Each row comes from the steps of one walk. Every step used is in the known rows, and no mark comes twice. Write the walk behind each row, first mark first.
Known rows
d-g-q-n-c: [ 3.31 -0.67  0.11 -0.08 -4.14 -1.66 -0.20  1.81 -0.40 -0.05 -0.41 -0.05
  0.62 -0.73 -1.65  1.36  1.46 -0.58 -3.25 -1.07  1.56  1.97  0.08 -0.91
  2.06  1.70]
f-c-e-d-g-q-n: [ 2.48  0.53  1.17 -0.04 -3.95 -0.97 -0.11 -0.51 -0.17 -1.63 -0.52 -1.56
  0.66 -0.23 -1.71  1.87  1.30 -2.56 -1.67 -1.64 -0.29  4.08 -0.61 -0.07
  2.71  1.54]
q-n-a-e-c-f-s: [-2.80  0.28 -2.22 -0.36 -2.68 -2.62 -0.70  1.25  1.11  2.05 -2.19 -1.44
 -1.75 -0.51  0.68 -1.12  3.29 -0.49 -4.60  0.36  0.63  2.41 -1.86 -3.82
 -0.75  2.19]
s-f-c-e-d-g-q-n: [ 1.55  1.38  1.01 -0.07 -3.55 -0.40  1.15 -0.52  0.34 -2.72 -0.31 -2.24
  0.48  0.18 -3.74  1.96  2.11 -2.90 -2.00 -2.28  0.46  3.74 -1.11 -0.41
  3.10  1.89]
g-q-n-a-e-d: [ 2.74  0.05  0.36 -0.55 -3.46 -2.21 -0.07  3.22  1.83  1.05 -0.24 -1.06
 -2.29 -0.91 -1.25  0.38 -0.88 -1.69 -2.20  1.86  2.24  4.00 -0.80 -4.31
 -0.60  1.44]
e-d-g: [ 0.10  0.14 -0.50  1.56  0.15 -0.32  1.15  3.48  1.02  0.42  0.03  0.07
 -0.96 -1.42 -1.98  1.37  0.89 -2.20  0.63 -0.11 -0.11  1.29  0.58  0.36
  0.21  0.91]
s-f-c: [-0.12  2.14 -0.77 -1.28 -1.84  0.83  1.66 -2.67 -0.33 -0.39 -1.54 -0.54
 -0.91  0.60 -1.30  1.67  4.23 -1.59 -1.72 -2.04  0.96  0.03 -1.15 -0.95
  2.60  2.16]
d-g-q-n-a-e-c: [ 0.79 -0.52  0.42  0.75 -3.20 -3.12 -0.71  2.58  2.07  0.44  0.63 -1.66
 -1.13 -0.70 -1.86  1.16  0.93 -1.56 -5.21  0.78  2.20  1.43  0.38 -3.49
  0.02  3.20]
s-f-c-n: [-1.33  2.86 -0.52 -1.00 -2.40  0.18  1.75 -1.30 -0.68 -0.40 -1.86 -0.80
 -0.80 -0.59 -2.36  2.11  4.54 -2.02 -2.10 -2.25 -0.40  1.66 -1.35 -0.73
  1.03  0.97]
c-n-a-e: [-1.54  1.70 -0.49 -0.53 -2.71 -2.45  0.38  2.34  1.15  2.70 -0.95 -0.16
 -2.34 -2.44 -1.13  1.37  3.36 -0.24 -2.58  2.02  1.24  2.38 -0.90 -3.66
 -2.83  0.56]
g-d: [ 2.10  1.07 -0.10 -0.99 -1.08 -0.31  1.92 -0.03  0.37  0.68  0.06  0.34
  0.09  0.41 -1.87 -0.89  2.94 -1.72 -0.04 -0.06  0.91  0.44 -1.95 -0.62
  0.25  0.87]
a-n-q: [ 0.08  0.61 -2.24 -0.25 -3.01 -0.05 -1.17  2.09 -0.10  2.58 -1.13  0.47
 -1.82 -0.33 -1.38  0.33  2.50  0.33 -2.49  0.23  1.96  2.13 -0.50 -3.11
  0.39  1.40]
e-d: [ 1.43  0.55 -0.56  0.01 -0.43 -0.15  0.69  2.48  1.49  1.46 -0.56  0.36
 -2.64  0.20 -1.43  0.30 -1.02 -2.72  0.30  0.06 -0.22  1.44 -0.42 -0.95
  0.22  0.64]
a-n-c-e-d-g: [-0.47  1.01 -0.54  2.12 -0.40 -1.04  0.95  4.14  2.52  1.65 -0.07 -0.44
 -1.63 -1.74 -2.13  2.02  2.25 -1.19 -1.86 -0.26 -0.14  3.47  0.81 -0.82
  0.57 -0.03]
q-n-a-e-c-f: [-1.60  1.33 -0.46 -0.13 -2.52 -2.47 -0.06  1.71  2.82  2.13 -1.48 -1.16
 -3.19 -0.29  0.98  1.13  1.95 -1.94 -5.41  0.56  0.71  0.71 -1.94 -3.11
 -0.53  1.97]
n-a-e-d-g-q: [ 1.85  1.01  0.44  1.24 -3.40 -2.43  0.35  3.87  0.92  0.84  0.76 -0.78
 -0.58 -1.85 -2.98  0.85  0.62 -1.43 -1.02  1.58  2.59  2.01 -0.27 -2.85
 -1.63  1.44]
d-g-q-n: [ 2.58 -0.61 -0.17 -0.61 -3.33 -0.93 -0.65  0.51 -0.88 -1.32 -0.36 -0.77
  1.39 -0.36 -2.36  1.06  1.03 -1.95 -0.92 -0.51  0.70  2.12 -0.92 -0.08
  2.17  1.81]
a-n-c: [ 1.29  0.48 -2.10 -0.23 -1.63 -0.77 -0.09  2.21  1.08  2.89 -1.21  0.40
 -1.79 -0.81 -0.09  1.05  2.46 -0.17 -3.23  0.04  1.14  1.84  0.33 -2.25
  1.82  0.67]
d-g-q-n-a-e-c-f: [-0.84  1.37  0.12  0.80 -3.83 -3.09 -0.27  2.39  1.84  0.87 -0.47 -1.86
 -1.19 -0.67 -0.84  1.48  2.08 -2.17 -5.28  0.27  1.43  0.84 -1.78 -2.64
 -0.61  2.21]
d-g-q: [ 2.15  1.15 -0.15  0.32 -3.27 -1.06 -0.32  0.78 -0.88 -0.07  0.40 -0.14
  1.25 -0.38 -3.28  0.77  1.32 -1.92  0.06 -0.46  1.07 -0.18 -0.90  0.04
  0.25  1.23]
s-f: [-0.35  1.92 -0.96 -0.94 -0.67  0.63  1.73 -0.04  1.01  0.17 -0.67 -0.06
 -1.61  0.72 -3.85  0.71  2.29 -1.95 -0.39 -0.96  0.91 -0.77 -1.93 -1.04
  0.91  1.63]
q-n: [ 1.40 -0.74 -0.88 -1.68 -1.70 -0.17 -0.34  0.10  0.27  0.19 -1.46 -0.07
 -0.88  0.17 -0.26  0.92  0.98 -1.81 -1.11 -0.23 -0.23  2.13 -0.90 -0.61
  2.34  1.52]
e-d-g-q-n-c-f-a: [-0.60  1.35  0.71  0.24 -4.98 -0.87  1.12  1.03 -0.36 -0.25 -1.77 -1.19
 -0.12 -1.53  0.73  2.20  1.49 -1.47 -3.43 -1.10  0.63  3.44 -1.43 -2.28
  1.52  0.60]
e-d-g-q-n: [ 3.07 -0.86  0.18 -0.01 -2.84 -0.74 -0.14  2.27 -0.14 -1.35 -0.06 -0.98
  0.54 -0.52 -2.57  0.90 -0.65 -2.77 -0.70 -0.48  0.49  3.18 -0.40 -0.42
  2.02  1.52]
d-g-q-n-a-e: [ 0.92 -0.01 -0.01 -0.31 -3.89 -2.56 -0.27  2.06  0.56  0.51 -0.19 -1.05
  0.02 -2.16 -1.33  1.32  2.81 -0.16 -2.66  1.91  2.75  2.77 -0.55 -3.35
 -0.27  2.24]
q-n-v: [ 1.19 -0.57 -0.52 -0.13 -1.35 -0.36 -1.82  1.07 -0.45  0.26 -1.24  0.44
 -1.83 -0.25 -1.13  1.54  1.26 -0.87 -1.74 -0.28  1.49  2.13 -0.55 -1.19
 -1.17  1.33]
a-e-c-n-v: [-0.96  1.56 -0.01  1.69 -0.58 -1.29 -2.04  2.60  0.84  1.55 -0.29 -0.73
 -3.33 -1.47 -2.84  1.63  1.52 -1.80 -4.20 -0.74  0.70  1.52 -0.05 -2.76
 -4.99  0.26]

Write each row's walk
[-3.21  1.38 -2.14  0.10 -2.50 -2.69 -0.51  1.27  1.20  2.99 -1.55 -1.10
 -2.14 -0.50  0.00 -1.35  3.25 -0.51 -3.73  0.50  0.84  0.74 -1.98 -3.84
 -2.19  1.68]  n-a-e-c-f-s
[ 1.95  1.04  1.21  0.28 -4.28 -2.04 -0.17  0.67  0.68  0.24  0.03 -0.36
  0.10 -0.37 -2.86  1.61  2.13 -0.94 -3.05 -1.51  0.39  2.30 -1.17 -0.36
  1.19  0.79]  d-g-q-n-c-e
[ 0.60  1.91  0.49  1.29 -4.15 -1.20  0.48  1.92  0.48  0.65  0.08 -1.44
  0.07 -1.58 -2.24  1.76  1.26 -1.43 -2.66 -0.49  1.01  4.11  0.01 -2.75
  1.08 -0.11]  f-a-n-c-e-d-g-q
[-0.54 -0.88 -0.31  1.27 -0.83 -1.62  1.01  4.45  1.96  0.44 -0.28 -0.92
 -1.45 -2.63 -0.64  1.80  2.00 -0.92 -1.84  1.73  1.32  3.95  0.87 -2.45
 -0.16  1.85]  q-n-a-e-d-g
[-2.27  3.01 -0.44 -0.50 -2.73 -0.17  1.57 -0.85  1.67  1.63 -1.18 -0.96
 -1.93 -0.44 -2.04  2.07  4.23 -0.11 -4.03 -0.99  0.78  2.76 -1.34 -3.54
  1.68  0.14]  s-f-a-n-c-e
[ 2.67  0.78  0.18  1.01 -2.53 -0.90  0.20  2.62 -0.03 -0.08  0.58 -0.49
  0.36 -0.48 -3.51  0.50 -0.69 -2.82  0.47 -0.27  0.88  1.14 -0.45 -0.30
  0.00  0.95]  e-d-g-q
[-0.34  2.09 -0.35 -0.94 -2.82 -0.51  0.33 -1.16 -1.10  0.81 -1.96 -0.40
 -0.63 -0.91 -0.17  1.90  3.56 -1.82 -2.07 -1.52 -1.33  2.09 -0.67 -0.21
  0.73  0.51]  f-c-n
[-2.37  1.31 -2.35  0.01 -1.53 -1.16 -0.68  0.20  0.17  2.17 -1.86 -0.73
 -1.43  0.80 -0.66 -1.68  2.11 -1.87 -2.23 -1.35 -0.87 -0.11 -2.22 -1.28
 -0.61  1.08]  e-c-f-s
[ 0.85  1.57  0.49 -0.48 -4.44 -0.46  0.20  1.18  0.42  0.75 -1.57 -1.93
 -1.85 -1.88  1.15  1.30  0.36 -1.69 -3.71 -0.06  0.85  4.63 -1.82 -4.59
  0.34  0.08]  g-q-n-c-f-a-e-d
[-3.20  1.94 -1.93 -0.37 -2.07  0.05 -0.01 -0.45  0.98  1.94 -2.21 -1.50
 -1.67 -0.26  1.54  1.49  2.52 -2.21 -4.17 -0.30 -0.39  1.81 -1.39 -3.01
  1.95  0.54]  e-c-f-a-n
[-3.23  2.62 -0.22 -0.51 -2.78 -0.35  0.59 -1.42  0.60  1.38 -1.72 -0.89
 -2.00  0.46  1.32  1.43  1.54 -2.52 -3.78 -1.08 -0.78 -0.17 -2.03 -2.15
  0.61  0.98]  e-c-f-a
[-1.20  1.88 -0.05 -0.37 -4.87 -0.59 -0.12 -0.40 -1.10  0.26 -1.73 -2.11
  0.50 -2.94  1.10  2.25  4.38 -0.14 -4.05 -0.19  1.05  3.24 -1.89 -3.50
  0.37  0.60]  d-g-q-n-c-f-a-e
[-2.61  2.13 -0.53 -1.53 -2.18  1.17  2.15 -2.18 -0.25 -0.46 -1.34 -0.63
 -0.98  0.11 -1.86  1.51  2.99 -1.32 -1.12 -0.85  1.00  0.60 -1.69 -2.87
  1.56  1.41]  s-f-a
[-2.66  1.72 -0.18  1.71 -1.47 -0.35  1.47  2.83  0.99  1.27 -1.10 -1.17
 -1.50 -3.47  0.89  2.34  3.66 -0.70 -2.49  0.05  0.33  2.87 -0.27 -2.64
 -0.79  0.05]  n-c-f-a-e-d-g
[ 1.95 -0.88  0.65  0.17 -4.25 -3.02  0.80  3.80  1.05 -0.11 -0.07 -0.25
 -0.56 -0.46 -2.05  1.15 -0.37 -1.42 -2.07  1.22  2.50  3.13  0.00 -2.17
  0.88  2.56]  e-d-g-q-n-a
[ 0.74  2.31  0.56 -0.15 -2.54 -1.50  0.27  0.14  1.66  2.63 -0.36  0.79
 -2.36  0.30 -1.80  1.12  2.27 -0.66 -2.50 -1.00 -0.02  0.64 -1.23 -0.73
 -0.28  0.07]  n-c-e
[-0.54  0.69 -1.60 -0.57 -2.85 -0.18  0.40  0.37  0.12  2.38 -1.82 -0.27
 -1.37 -1.44  1.27  1.68  2.95  0.35 -4.03  0.08  1.09  2.95  0.47 -3.78
  2.28  0.56]  f-a-n-c
[-0.22  1.03  0.25 -0.20 -4.03 -0.15 -0.06  0.78 -0.60 -1.05 -1.32 -2.46
  0.48 -2.18 -0.01  1.81  1.64 -2.26 -1.93 -0.06  0.16  4.37 -1.96 -2.49
  0.92  0.68]  c-f-a-e-d-g-q-n
[ 2.54  0.35  1.01  0.24 -3.27 -1.10 -0.14  1.44  0.72 -1.16  0.15 -1.18
  0.12 -0.23 -3.33  1.14 -0.23 -2.86 -0.77 -0.75 -0.14  3.61 -1.19 -0.01
  1.40  0.82]  c-e-d-g-q-n
[ 2.59 -0.33  0.27 -1.60 -5.33 -3.08 -0.06  1.13  0.56  0.66 -0.63  0.30
 -0.68  0.72 -1.33  0.64  0.07 -1.02 -2.82  1.18  2.49  1.96 -1.30 -2.69
  1.02  2.59]  g-q-n-a
[ 1.37  0.15  1.44  0.35 -4.62 -3.44  0.74  2.91  1.83  0.09  0.31 -0.39
 -0.82 -0.17 -2.80  1.36  0.01 -1.62 -2.26  0.92  1.80  3.63 -0.71 -1.75
  0.15  1.79]  c-e-d-g-q-n-a
[-0.65  1.73  0.08  0.44 -2.18 -0.47  0.84  1.57  2.22  2.34 -0.95 -0.68
 -2.89 -0.85 -0.25  1.58  0.96 -1.26 -3.09 -0.16 -0.25  4.49 -0.10 -3.34
  1.03 -0.69]  f-a-n-c-e-d
[ 3.76 -0.95  0.53  0.57 -3.43 -1.63  0.25  3.50  0.58 -0.16  0.09 -0.45
 -0.43 -0.77 -1.87  1.20 -0.29 -1.38 -2.86 -0.98  1.31  3.11  0.40 -1.33
  1.97  1.44]  e-d-g-q-n-c
[ 1.41  1.26  0.13  0.95 -3.42 -1.32  0.12  3.49  0.86  0.76 -1.09 -1.34
 -0.91 -2.09 -0.37  1.59  1.81 -1.49 -3.30 -0.53  0.84  3.06 -1.74 -1.87
 -0.07  0.50]  a-e-d-g-q-n-c-f
[-1.40  1.43 -0.40  0.75 -3.24 -1.10 -1.11  2.78  0.66  2.36 -0.30 -0.46
 -3.24 -0.94 -2.91  0.49  1.71 -0.91 -4.97 -1.02  0.72  1.73 -0.24 -3.73
 -2.79  1.28]  a-e-c-n-q
[-2.91  1.78  0.05  0.38 -4.23 -0.72 -0.64  1.09 -0.16  1.92 -0.80 -0.99
 -2.84 -1.41 -1.75  1.03  2.32 -0.48 -5.70 -0.94  0.77  2.54 -0.20 -4.96
 -2.15  1.21]  f-a-e-c-n-q
[ 0.84  2.36  0.76 -0.08 -1.74 -0.37  0.77 -0.60  1.42  1.15 -0.80 -0.47
 -2.39  0.33 -0.54  1.40  1.15 -2.74 -1.00 -1.22 -1.12  2.48 -0.74 -0.39
  0.95  0.44]  f-c-e-d
[-1.45  1.94 -0.33 -0.68 -3.35 -2.23  0.47  0.55  0.30  2.14 -1.54 -0.59
 -1.82 -2.41  0.57  1.89  4.71 -0.04 -3.60  1.06  1.17  2.86 -0.42 -3.59
 -1.43  1.14]  f-c-n-a-e
[ 0.04  2.86  0.48 -0.98 -2.63 -0.63  0.05 -3.26  0.16  1.23 -1.11 -0.14
 -1.16  0.60 -0.35  1.65  3.76 -1.56 -1.56 -1.56 -1.02  1.07 -1.43  0.05
  1.35  0.75]  f-c-e
[ 1.57  0.56  1.53  0.15 -5.31 -3.45  0.89  1.01  0.96 -0.38 -0.41 -0.83
 -0.37 -0.15 -1.22  2.20  1.43 -1.46 -3.22  0.03  1.69  3.97 -0.19 -1.73
  1.49  2.38]  f-c-e-d-g-q-n-a
[-0.52  1.56  0.00  0.12 -2.42 -1.95  1.11  2.53  1.30  1.94 -1.19 -0.87
 -3.13 -2.27  0.13  1.71  2.14 -1.29 -3.00  1.11  0.84  4.23  0.20 -3.72
 -1.55  0.80]  f-c-n-a-e-d
[-1.24  1.63 -0.05 -0.89 -4.28 -2.74  1.22  0.38  0.02  1.66 -1.66  0.59
 -1.46 -0.83  0.15  2.16  3.67 -0.58 -3.46  0.16  1.01  2.07 -0.20 -2.00
 -0.32  1.63]  f-c-n-a
[-0.31  0.31 -0.72  1.54  0.65 -0.06  0.54  3.51  1.27  0.75  0.09 -0.81
 -1.27 -2.71 -1.69  1.33  2.02 -1.69  0.20  0.79  0.05  2.23  0.48 -1.15
 -0.71  0.58]  a-e-d-g
[ 0.75  1.38  0.60  1.31 -3.85 -2.76  0.55  4.51  0.60  0.66  0.52 -1.05
 -0.48 -2.64 -3.79  1.27  0.94 -1.74 -1.53  1.29  1.79  3.29 -0.32 -2.72
 -2.69  0.61]  c-n-a-e-d-g-q
